Known rows, with every way that one mark hangs from another
gotuz{bibat memad mezo{pesi}}: [-2.64 -0.35  1.87 -4.49  0.57 -0.27  2.27 -0.31 -1.60  1.53 -2.46  1.87
  1.83 -0.57  3.28  1.09  2.23  2.92  0.07 -1.61 -0.90 -5.24  0.52  0.01
  4.22]
gotuz{bibat memad{visur} mezo{pesi}}: [-1.76 -0.44  2.00 -3.37  0.37  0.35  2.00  0.20 -0.40  1.23 -0.77  2.26
  4.19 -1.40  1.96  0.00  3.07  2.56 -0.24  0.84 -0.80 -2.74  3.47 -0.72
  4.30]
memad{gotuz{bibat} visur}: [ 0.12 -0.26  5.22  0.66  1.98  0.29  0.04  0.40  0.06  0.78 -0.78  0.29
  1.05  0.30  2.78 -5.68  0.73 -3.94 -1.25  4.21 -1.47  2.75  3.45 -0.02
  0.05]
feli{gotuz}: [ 0.35 -0.74 -0.01  4.08  0.62 -0.74  0.84 -0.35 -0.25  0.74 -3.51 -0.55
 -1.86 -0.70 -1.73 -3.05 -1.16 -0.48 -0.91  0.09 -0.78  3.09  1.46  1.21
  1.41]
mezo{pesi}: [-0.32  0.07 -1.74  2.17  3.03  0.01 -0.17 -2.08  0.94  0.02 -2.13  1.83
 -0.47 -1.84  0.31 -2.54 -1.13  3.69 -0.11 -1.09 -1.81 -3.86  0.54  1.42
  4.13]
memad{gotuz{bibat kogon mezo} visur}: [ 0.53  0.30  5.16  0.05  0.12 -0.06 -1.24  0.48 -1.20 -2.32  2.72 -1.87
  1.91  1.57  2.74 -1.15  1.31 -2.00 -0.80  4.27  1.25  3.51  1.64 -0.08
 -2.90]
sova{bivig}: [-2.22 -0.98 -3.49  2.64  1.97 -1.20 -1.17  0.13  0.76  0.71 -2.05 -0.59
 -0.35 -0.13  0.54 -3.46 -1.81 -0.01  1.26 -1.80 -1.00 -1.24 -0.74  0.43
 -0.71]
memad{gotuz{kogon} visur}: [ 1.89  0.15  2.47  3.70  1.79  0.70 -2.22  0.96  3.35 -1.11  2.94 -0.77
 -0.61  1.26 -0.09 -2.12 -0.87 -2.98 -0.18  3.84  0.01  4.39  3.63 -0.42
 -4.27]
memad{gotuz{kogon mezo} visur}: [ 0.39 -0.34  2.54  4.16  0.37  1.09 -3.04  0.99  1.31 -2.35  4.40 -1.90
  0.72  1.18  1.34 -1.05 -0.30 -1.24 -0.26  3.29  2.00  4.45  1.43  0.38
 -3.93]
bivig{gotuz{mezo}}: [-0.96 -0.24 -0.60  2.53  0.58 -0.96 -0.81 -0.71 -2.17 -0.47 -0.49 -0.47
 -0.34 -0.95  0.09 -1.37 -1.08  1.95 -0.30 -1.59  2.96  1.01 -3.67  1.41
  1.49]
kogon{vagut{kifos}}: [ 0.30  0.48 -1.60  4.02 -0.71  2.83 -0.42 -1.86  4.46 -2.06 -0.33  0.10
 -0.67  0.44 -1.20  1.68 -2.90 -2.99 -0.27 -0.75 -3.39 -4.54 -0.83  0.83
  2.08]
gotuz{memad}: [-2.41 -0.71 -0.45 -0.47  0.91  1.29  1.34  2.81  2.89  3.28 -2.11  0.58
 -0.40  0.49  1.37 -0.07 -0.36 -3.23 -0.50 -2.23 -1.43 -2.41  2.50 -0.30
 -0.46]
memad{gotuz{bibat mezo} visur}: [-1.10 -0.95  5.81  0.86  0.88 -0.03 -0.63  0.15 -1.47 -0.70  0.20 -1.13
  2.52  0.55  3.93 -3.80  1.58 -2.32 -1.30  3.87  0.88  3.40  1.06  0.19
  0.38]
memad{gotuz visur}: [ 0.37 -0.60  2.99  4.49  2.02  1.24 -1.56  0.50  2.82  0.39  0.60 -0.11
  0.10 -0.07  1.10 -5.07 -1.09 -3.22 -1.04  2.99 -0.53  3.66  2.56  0.28
 -1.17]
feli{gotuz{bibat kogon}}: [ 2.41  0.17  0.48 -0.65 -0.37 -1.68  1.94 -0.80 -2.46 -0.20 -2.75 -1.38
 -1.75  1.21 -1.95 -0.65  0.65 -1.23 -0.66  1.89 -1.64  2.05  2.33 -0.06
 -0.20]
kogon{vagut}: [-1.65  0.72 -2.05  3.35  1.16  1.78 -0.14  0.07  2.15  0.63 -0.38  0.32
 -0.44 -0.69 -0.63  0.31 -1.30 -1.47 -1.15 -1.20 -3.78 -2.59  0.59  0.82
  3.33]
feli{gotuz{bibat memad{visur}}}: [ 0.42 -0.61  2.41 -1.86 -0.98 -0.13  3.68  1.79 -0.07  3.21 -3.58  1.09
  1.38  0.03 -1.01 -1.98  2.68 -3.25 -1.19  2.39 -1.13  3.82  5.75 -1.11
  1.30]
feli{gotuz{kogon{vagut} mezo}}: [ 1.12  0.56 -1.74  3.65 -2.06  0.88 -0.43 -0.77 -0.98 -2.57  1.50 -2.55
 -1.02  0.34 -2.73  3.93 -0.70  1.72 -0.08 -0.16  0.10  2.88 -0.27  0.71
  1.75]
memad{gotuz}: [-0.06 -0.64  2.83  3.30  2.59  0.50 -0.90 -0.02  1.08  0.64 -1.04  0.02
 -1.82  0.08  2.52 -3.81 -1.90 -2.64 -0.72  0.09 -0.55  1.89  0.10  0.47
 -0.33]
gotuz{bibat mezo}: [-4.04 -0.72  2.02 -0.80  0.51 -1.23  0.71  0.03 -2.73  0.03 -2.22 -1.04
  1.62  0.34  2.86 -1.81  1.15 -0.26 -1.24 -0.10 -0.25 -1.62 -0.81  0.49
  1.83]
vagut{kifos lukis}: [-3.36 -0.71 -0.65  2.43 -1.11 -0.67  0.73 -0.55  2.82 -1.80 -2.98 -0.94
  0.64 -0.60  0.94 -0.54 -2.49  0.15 -1.07 -1.11 -4.39 -3.15  0.83  0.05
 -4.12]
sova{bivig{gotuz}}: [ 0.61 -0.50 -3.18  2.21  1.54 -2.19 -0.77 -1.11 -0.86  0.97 -2.09  0.10
 -1.48 -0.86 -1.24 -3.62 -2.11  1.57  1.69 -2.10  1.20  1.49 -3.53  0.49
 -0.77]
memad{gotuz{bibat kogon} visur}: [ 1.73  0.65  4.06 -0.15  1.23 -0.02 -0.48  0.55  0.27 -0.39  1.57 -0.43
  0.49  1.55  1.21 -2.32  0.68 -4.37 -0.75  4.76 -1.03  3.16  3.63 -0.55
 -2.43]
bivig{gotuz{kogon memad mezo} sova}: [ 0.67 -0.90 -1.37 -1.25 -2.04  1.20 -1.00  1.24  1.83  0.35  2.91  0.88
 -2.03 -0.18 -1.64  2.23 -0.17 -1.22 -0.42 -1.10  2.56 -0.58 -2.63 -0.76
 -2.96]
memad{gotuz{kogon mezo{pesi}} visur}: [ 2.06  0.17  2.11  3.58  1.42  0.62 -3.12 -1.56  1.00 -3.26  4.42 -0.21
  0.70 -0.52  1.11 -0.99 -0.08  3.81  0.66  3.27  1.78  2.48  1.20  0.53
 -0.42]
gotuz{bibat kogon memad}: [-1.24  0.79  0.50 -4.81 -0.05  0.04  2.52  2.52  0.77  2.42 -1.21  0.44
 -0.13  1.92  1.07  2.55  1.71 -4.02  0.14 -0.45 -2.34 -3.26  2.44 -1.01
 -2.23]
zege{kifos}: [-1.32 -0.70 -1.66  2.95  2.27  2.08 -1.18 -0.14  0.47  0.47 -0.61 -0.77
 -0.50  1.32 -1.40  0.06 -0.97  0.02  0.33 -1.56 -1.66 -0.13  0.58  1.37
 -0.93]
memad{gotuz{bibat mezo{pesi}} visur}: [ 0.32 -0.46  5.37  0.32  2.14 -0.39 -0.56 -2.19 -1.89 -1.09  0.30  0.71
  2.47 -1.33  3.79 -4.35  1.19  2.43 -0.76  3.52  0.45  1.30  1.20  0.40
  3.60]

Rows
[-0.37 -0.35 -0.34 -4.99  0.16 -2.25  2.42  0.38 -2.28  3.39 -4.25  1.38
 -0.46 -0.04  0.80 -1.42  0.20 -1.20  1.68 -2.79 -0.20 -0.52 -1.42 -1.19
  0.28]  sova{bivig{gotuz{bibat memad}}}
[ 0.96  0.80  0.49 -0.12 -2.28 -0.18  1.26 -1.22 -3.42 -2.37 -0.38 -2.12
 -0.13  0.98 -1.01  3.62  1.12  0.48 -0.65  0.68 -0.38  1.89  0.00  0.47
  2.90]  feli{gotuz{bibat kogon{vagut} mezo}}
[-1.90 -0.56 -0.08 -4.50 -0.57 -2.42  1.50  0.61 -3.72  2.11 -2.87  0.04
  1.13  0.16  1.97 -0.03  0.72  0.61  1.78 -2.85  2.33 -0.32 -3.67 -0.53
  0.15]  sova{bivig{gotuz{bibat memad mezo}}}
[-1.76  1.26  0.65 -4.09 -1.93  1.60  1.66  2.21  0.03  0.60  1.84 -0.69
  1.49  1.64  1.31  6.83  1.94 -2.26 -0.34 -1.49 -1.97 -3.80  0.66 -0.94
  1.24]  gotuz{bibat kogon{vagut} memad mezo}
[ 2.76  1.38 -2.45  0.93  0.58 -1.31 -1.51 -3.28 -2.24 -2.84  1.58  0.57
 -1.06 -1.25 -1.52  1.41 -0.95  6.69  0.85 -1.37  3.16 -0.81 -3.45  1.68
  1.80]  bivig{gotuz{kogon mezo{pesi}}}
[-2.01 -1.05 -2.31 -0.76 -0.46 -1.21 -0.34  1.05 -1.13  1.48 -1.14 -0.04
  0.13 -0.16  1.24  0.53 -0.67  1.80  2.34 -4.26  3.32  0.59 -4.26 -0.12
 -0.90]  sova{bivig{gotuz{memad mezo}}}
[-0.28  0.00 -3.10 -1.46 -1.38 -1.23 -1.01  0.64 -0.73  0.40  0.95 -1.21
 -0.56  0.91 -0.43  3.16 -0.68  2.02  3.11 -3.54  3.69  1.51 -3.65 -0.65
 -4.28]  sova{bivig{gotuz{kogon memad mezo}}}
[ 2.13  1.81  3.26  0.07  0.22  1.56 -0.33  0.22  1.37 -0.95  3.41 -0.54
  0.55  1.39  0.39  0.18  0.47 -4.05 -1.03  4.36 -2.96  2.09  3.28 -0.50
  0.30]  memad{gotuz{bibat kogon{vagut}} visur}
[ 1.07  1.18 -4.54  1.52 -1.33 -0.37 -2.61 -1.52 -1.60 -2.24  2.87 -1.94
 -0.40  0.29 -2.00  3.29 -1.50  3.66  2.44 -2.48  2.26  0.88 -5.12  0.76
 -0.65]  sova{bivig{gotuz{kogon{vagut} mezo}}}
[-2.76  0.07 -1.73  3.15 -2.07  0.86  0.99 -0.78  3.76 -2.12 -1.39 -0.48
  0.66 -0.62 -0.01  2.12 -2.69  0.20 -1.21 -1.76 -6.20 -3.98  0.19  0.20
 -1.10]  kogon{vagut{kifos lukis}}
[ 3.27  0.43 -2.42  0.92 -0.08  0.41 -2.47 -3.31 -0.26 -2.46  3.16  1.89
 -1.96 -2.60 -3.18 -0.38 -1.39  5.36 -0.25  0.51  2.29 -1.92 -4.06  0.66
  1.23]  bivig{gotuz{kogon mezo{pesi}} sova}
[-3.29 -1.15  0.91  1.45 -0.23  2.15 -0.14  3.02  2.81  1.67  0.95 -0.25
  3.15 -0.01  1.18  0.19  1.36 -1.72 -0.72  0.01  0.55  0.60  2.80 -0.39
 -0.59]  gotuz{memad{visur} mezo}
[-0.07  0.19 -1.26  0.49 -0.04  1.82  0.03  3.39  4.79  1.80  2.46  0.19
  0.95  1.11 -1.09  1.74  1.04 -3.66 -0.11  1.58 -1.35  0.20  5.39 -1.18
 -3.72]  gotuz{kogon memad{visur}}
[-3.37 -1.12  2.50 -2.33 -0.93  0.72  1.68  2.73 -0.08  2.22 -0.50 -0.13
  4.23  0.79  2.82 -0.08  2.91 -2.55 -1.21  1.44 -0.37 -0.51  3.22 -0.97
  0.70]  gotuz{bibat memad{visur} mezo}
[ 1.63 -0.86 -2.26  1.69 -0.95  0.32 -2.26 -0.93  0.00 -1.87  2.99 -0.09
 -1.94 -0.86 -2.64 -0.26 -0.98  0.23 -0.74  0.54  2.79 -0.03 -3.83  0.43
 -2.79]  bivig{gotuz{kogon mezo} sova}
[ 0.16 -0.34 -1.29 -2.03  1.29 -3.25  0.51 -1.57 -3.67  0.85 -3.43  0.38
 -0.63 -0.37  0.02 -3.88 -0.34  0.58  0.96 -0.99  0.09 -0.07 -2.88  0.37
  0.54]  sova{bivig{gotuz{bibat}}}
[-0.16  0.44 -2.22  1.46  1.34 -0.32 -1.72 -1.57 -0.06 -2.70  1.29 -0.40
  0.08 -0.48  0.10  1.82 -0.35  5.47  0.39 -0.56  0.40 -3.54 -0.54  0.96
  0.97]  gotuz{kogon mezo{pesi}}
[ 1.17 -0.26  1.42 -3.47 -0.75  1.40  1.59  1.32  2.07  3.24 -0.33  3.12
  0.60 -1.43 -2.15 -3.66  1.91 -5.14 -2.17  2.68 -0.81 -0.14  2.65 -1.70
  0.26]  bivig{gotuz{bibat memad{visur}} sova}
[-1.83 -1.03  3.17 -2.33 -1.77 -1.03  3.44  1.24 -3.29  1.88 -4.55 -0.45
  0.45  0.34  1.57  0.47  1.99 -0.70 -0.72 -0.74  0.54  1.79  1.26 -0.35
  1.94]  feli{gotuz{bibat memad mezo}}
[ 2.84  0.28 -0.44 -2.94 -0.17 -0.48  0.45 -0.89 -1.06 -0.36  0.71  1.02
 -2.37 -0.67 -2.72 -2.07  0.07 -2.56 -1.12  1.94 -0.07 -1.47 -1.47 -0.21
 -1.43]  bivig{gotuz{bibat kogon} sova}
[-1.45 -1.42  1.42  2.39 -1.85  1.38  0.77  2.58  0.90  1.19 -0.43 -0.49
  1.56 -0.37 -0.91 -0.73  1.56 -0.43 -0.78  0.88  1.20  5.39  3.80 -0.39
  0.87]  feli{gotuz{memad{visur} mezo}}
[-0.42 -0.08  4.64 -1.11  0.57 -0.78 -0.73 -0.43 -2.80 -1.40  0.90 -1.97
 -0.34  1.97  4.13  0.05  0.39 -1.48 -0.27  1.78  1.19  1.21 -1.32  0.00
 -1.82]  memad{gotuz{bibat kogon mezo}}
[ 0.51  1.52 -1.72  0.52 -1.41  3.45  0.01  3.02  5.79  1.37  3.72  0.29
  1.49  0.91 -2.30  4.93  0.48 -3.62 -0.54  0.54 -3.38 -0.96  4.82 -1.23
 -0.64]  gotuz{kogon{vagut} memad{visur}}
[ 2.02  0.52  1.68  2.13  1.77  0.36 -2.46 -2.55 -0.61 -2.76  2.07 -0.51
 -1.35 -0.22  2.64  0.12 -1.48  4.15  0.86  0.40  2.05  0.16 -1.52  1.09
 -0.13]  memad{gotuz{kogon mezo{pesi}}}
[ 1.06 -0.43  0.91 -1.47  0.45 -0.82  0.74 -1.08 -1.09  1.23 -1.97  2.28
 -1.52 -2.00 -1.42 -4.57 -0.05 -2.63 -1.86  1.82 -0.65 -1.92 -1.77 -0.12
  1.84]  bivig{gotuz{bibat} sova}
[-0.46 -0.50 -2.84 -0.97  0.52 -0.96  0.46  1.04  0.58  3.22 -2.47  0.81
 -1.49 -0.40 -0.27 -0.75 -1.64 -0.05  2.32 -3.63  0.79  0.83 -2.05 -0.53
 -1.57]  sova{bivig{gotuz{memad}}}
[ 1.85  0.87 -2.34 -2.86  0.47 -3.27  0.19 -1.40 -3.21 -0.25 -1.46 -0.74
 -1.04  0.86 -1.77 -1.28 -0.44  0.42  1.72 -0.76  0.92  0.37 -2.80 -0.01
 -2.45]  sova{bivig{gotuz{bibat kogon}}}
[ 1.76  1.88  3.24 -1.25  0.61  0.93  0.35 -0.23 -0.07 -0.96  1.36 -0.32
 -1.42  1.46  1.37  1.21 -0.57 -3.79 -0.43  1.67 -2.78  0.18  0.42 -0.31
  0.57]  memad{gotuz{bibat kogon{vagut}}}
[ 4.76  1.49 -5.15  2.13 -1.69  0.40 -2.06 -3.63  2.44 -3.18  1.54 -0.61
 -2.32  0.79 -3.77  3.16 -3.87  0.03  2.93 -1.89 -0.75 -1.38 -4.37  0.17
 -1.42]  sova{bivig{gotuz{kogon{vagut{kifos}}}}}
[-0.10  0.23 -1.29 -0.05 -0.11  1.35 -0.84  0.65  2.72 -0.51  3.13  0.78
  2.38 -0.44 -0.27  3.08  1.81  3.47  0.90  0.50  0.51 -1.35  3.19 -0.55
 -0.20]  gotuz{kogon memad{visur} mezo{pesi}}
[ 0.50 -0.63  0.10  3.67  0.84 -0.94  0.22 -2.65 -2.46 -1.71 -2.78  0.43
 -0.87 -2.25 -0.80 -1.78 -0.43  6.65 -0.20 -0.57  1.40  1.55 -0.33  1.54
  5.15]  feli{gotuz{mezo{pesi}}}
[-2.07  1.09 -1.35 -0.12 -2.08  2.34 -0.40  2.18  2.83  0.43  3.37 -0.92
  0.55  1.38 -0.22  7.02  0.05 -1.03  0.15 -2.27 -1.06 -2.80  0.16 -0.38
 -0.58]  gotuz{kogon{vagut} memad mezo}
[-1.55 -0.61 -0.08  0.30  0.86  1.62  0.05  0.52  2.57  1.16  0.77  1.94
  3.11 -1.98  0.52  0.39  1.37  3.33 -0.22 -0.01  0.28 -1.79  2.87 -0.15
  2.42]  gotuz{memad{visur} mezo{pesi}}
[-0.96 -1.08 -2.56  2.08  0.27 -2.42 -1.86 -1.62 -2.29 -0.67 -1.09 -1.09
 -0.31 -0.97  0.58 -2.35 -1.64  3.57  1.36 -2.89  3.79  1.46 -5.15  0.96
 -0.11]  sova{bivig{gotuz{mezo}}}
[-0.89  0.08  1.32 -1.12  0.10 -2.29  0.90 -1.05 -4.95 -0.06 -2.18 -0.35
  0.45 -0.34  1.51 -1.99  0.66  0.83 -0.84 -0.32  2.36  0.22 -3.44  1.04
  2.54]  bivig{gotuz{bibat mezo}}
[ 3.37  1.44 -1.35 -2.26 -1.00  1.36  0.20 -1.17  0.39 -0.76  1.90  1.54
 -2.01 -0.91 -4.02  0.56 -0.03 -2.62 -1.52  1.55 -2.30 -2.21 -1.70 -0.40
  1.85]  bivig{gotuz{bibat kogon{vagut}} sova}
[-1.61  0.14  1.41 -3.49 -1.29  0.52  0.98  2.67  0.51  0.49  1.99 -1.02
  3.48  1.98  1.14  2.80  3.20 -2.62 -0.61  1.61 -0.27 -0.55  3.68 -1.49
 -2.25]  gotuz{bibat kogon memad{visur} mezo}
[-1.77  0.19  0.55 -1.85 -0.01 -1.27 -0.17 -0.03 -2.20 -1.25 -0.12 -2.00
  1.49  1.97  1.93  1.38  1.21 -0.65 -0.39  0.60  0.52 -2.21 -0.63  0.28
 -1.39]  gotuz{bibat kogon mezo}
[ 1.39  0.93  3.99 -1.86  1.70 -1.00 -0.63 -2.31 -2.67 -2.58  0.63 -0.04
 -0.37  0.35  3.48  0.06  0.40  3.04  0.46  1.55  0.86 -1.22 -1.44  0.77
  1.38]  memad{gotuz{bibat kogon mezo{pesi}}}
[ 2.99  0.98 -2.67 -0.98 -2.11  3.44 -0.09  1.02  4.49  0.94  3.17  2.40
 -2.92 -1.22 -4.61  3.88 -1.25 -3.06 -0.45 -0.96 -1.71 -2.14 -1.22 -1.14
 -0.15]  bivig{gotuz{kogon{vagut} memad} sova}
[-0.29 -0.70  2.41 -2.44 -0.59 -0.58  4.25  1.50 -1.10  3.26 -5.25  0.64
 -0.66  0.58  0.22 -1.06  1.49 -2.96 -0.90 -0.24 -1.53  1.21  3.19 -0.56
  2.20]  feli{gotuz{bibat memad}}
[ 3.25  0.10 -2.68  1.25 -0.23  0.64 -1.70 -0.49  1.86 -0.62  1.72  0.72
 -3.10 -0.92 -4.07 -1.82 -1.75 -1.55 -0.66  1.02  0.08 -0.34 -1.95 -0.01
 -2.68]  bivig{gotuz{kogon} sova}
[-0.60  0.59 -1.89  2.03 -2.60 -1.13  1.44  0.62 -0.18 -1.79 -0.35 -1.88
 -1.00 -0.90 -3.58  3.28 -1.09  3.27 -1.19 -0.59 -4.65  2.12  2.49 -0.17
 -1.18]  feli{gotuz{kogon{vagut{lukis}}}}
[-2.87 -0.71 -0.15 -0.54  0.94  1.14  0.48  0.01  1.19  1.07 -1.14  1.63
  0.96 -1.27  2.50  1.44  0.05  3.75  0.47 -2.98  0.15 -3.84  0.23  0.28
  3.03]  gotuz{memad mezo{pesi}}
[-0.56 -1.42  0.06  0.61 -1.59  2.26 -0.99  1.43  2.80  1.26  2.46  1.92
  1.09 -1.90 -2.10 -1.88  0.56 -1.86 -1.35  1.35  2.58  1.57 -0.32 -1.03
 -0.50]  bivig{gotuz{memad{visur} mezo} sova}
[-2.52 -0.25 -0.74 -0.48 -0.98  1.24 -0.13  2.45  1.50  0.44  1.45 -1.20
  0.11  1.84  1.26  4.13  0.52 -0.99  0.60 -2.04  0.90 -1.80  0.18 -0.53
 -3.11]  gotuz{kogon memad mezo}
[ 2.29  1.56 -0.54 -3.34  0.79 -2.55  0.29 -3.45 -4.69 -2.14 -0.28  0.69
 -0.17 -0.83 -0.27  1.01  0.87  5.95  0.56 -0.07  1.99 -1.67 -3.20  1.13
  3.07]  bivig{gotuz{bibat kogon mezo{pesi}}}
[ 1.91  0.34 -4.83  0.86  0.63 -2.12 -1.97 -0.92 -0.76 -0.60  0.03 -0.99
 -2.26  0.57 -2.28 -0.74 -2.21  1.45  2.27 -1.29  1.29  1.62 -2.75  0.31
 -3.82]  sova{bivig{gotuz{kogon}}}
[ 0.30 -0.61 -2.58 -1.70  0.64 -1.29 -0.35 -1.63 -1.33  0.82 -1.55  1.88
  0.01 -2.26  0.30  0.42 -1.13  6.66  2.89 -4.19  2.83 -1.06 -3.91  0.15
  1.83]  sova{bivig{gotuz{memad mezo{pesi}}}}
[-0.50 -0.21  1.92 -3.59 -2.30 -0.66  2.74  1.23 -2.91  0.86 -2.07 -1.21
 -0.20  1.63  0.79  2.88  2.28 -1.03  0.03 -0.03  0.59  2.17  1.83 -0.65
 -0.77]  feli{gotuz{bibat kogon memad mezo}}
[ 1.03  0.66 -3.93 -1.73 -0.32 -1.19 -0.07  1.16  0.93  1.77 -0.20  0.26
 -1.91  0.81 -2.00  1.88 -1.29  0.08  2.77 -3.33  1.98  0.48 -1.66 -0.87
 -4.79]  sova{bivig{gotuz{kogon memad}}}
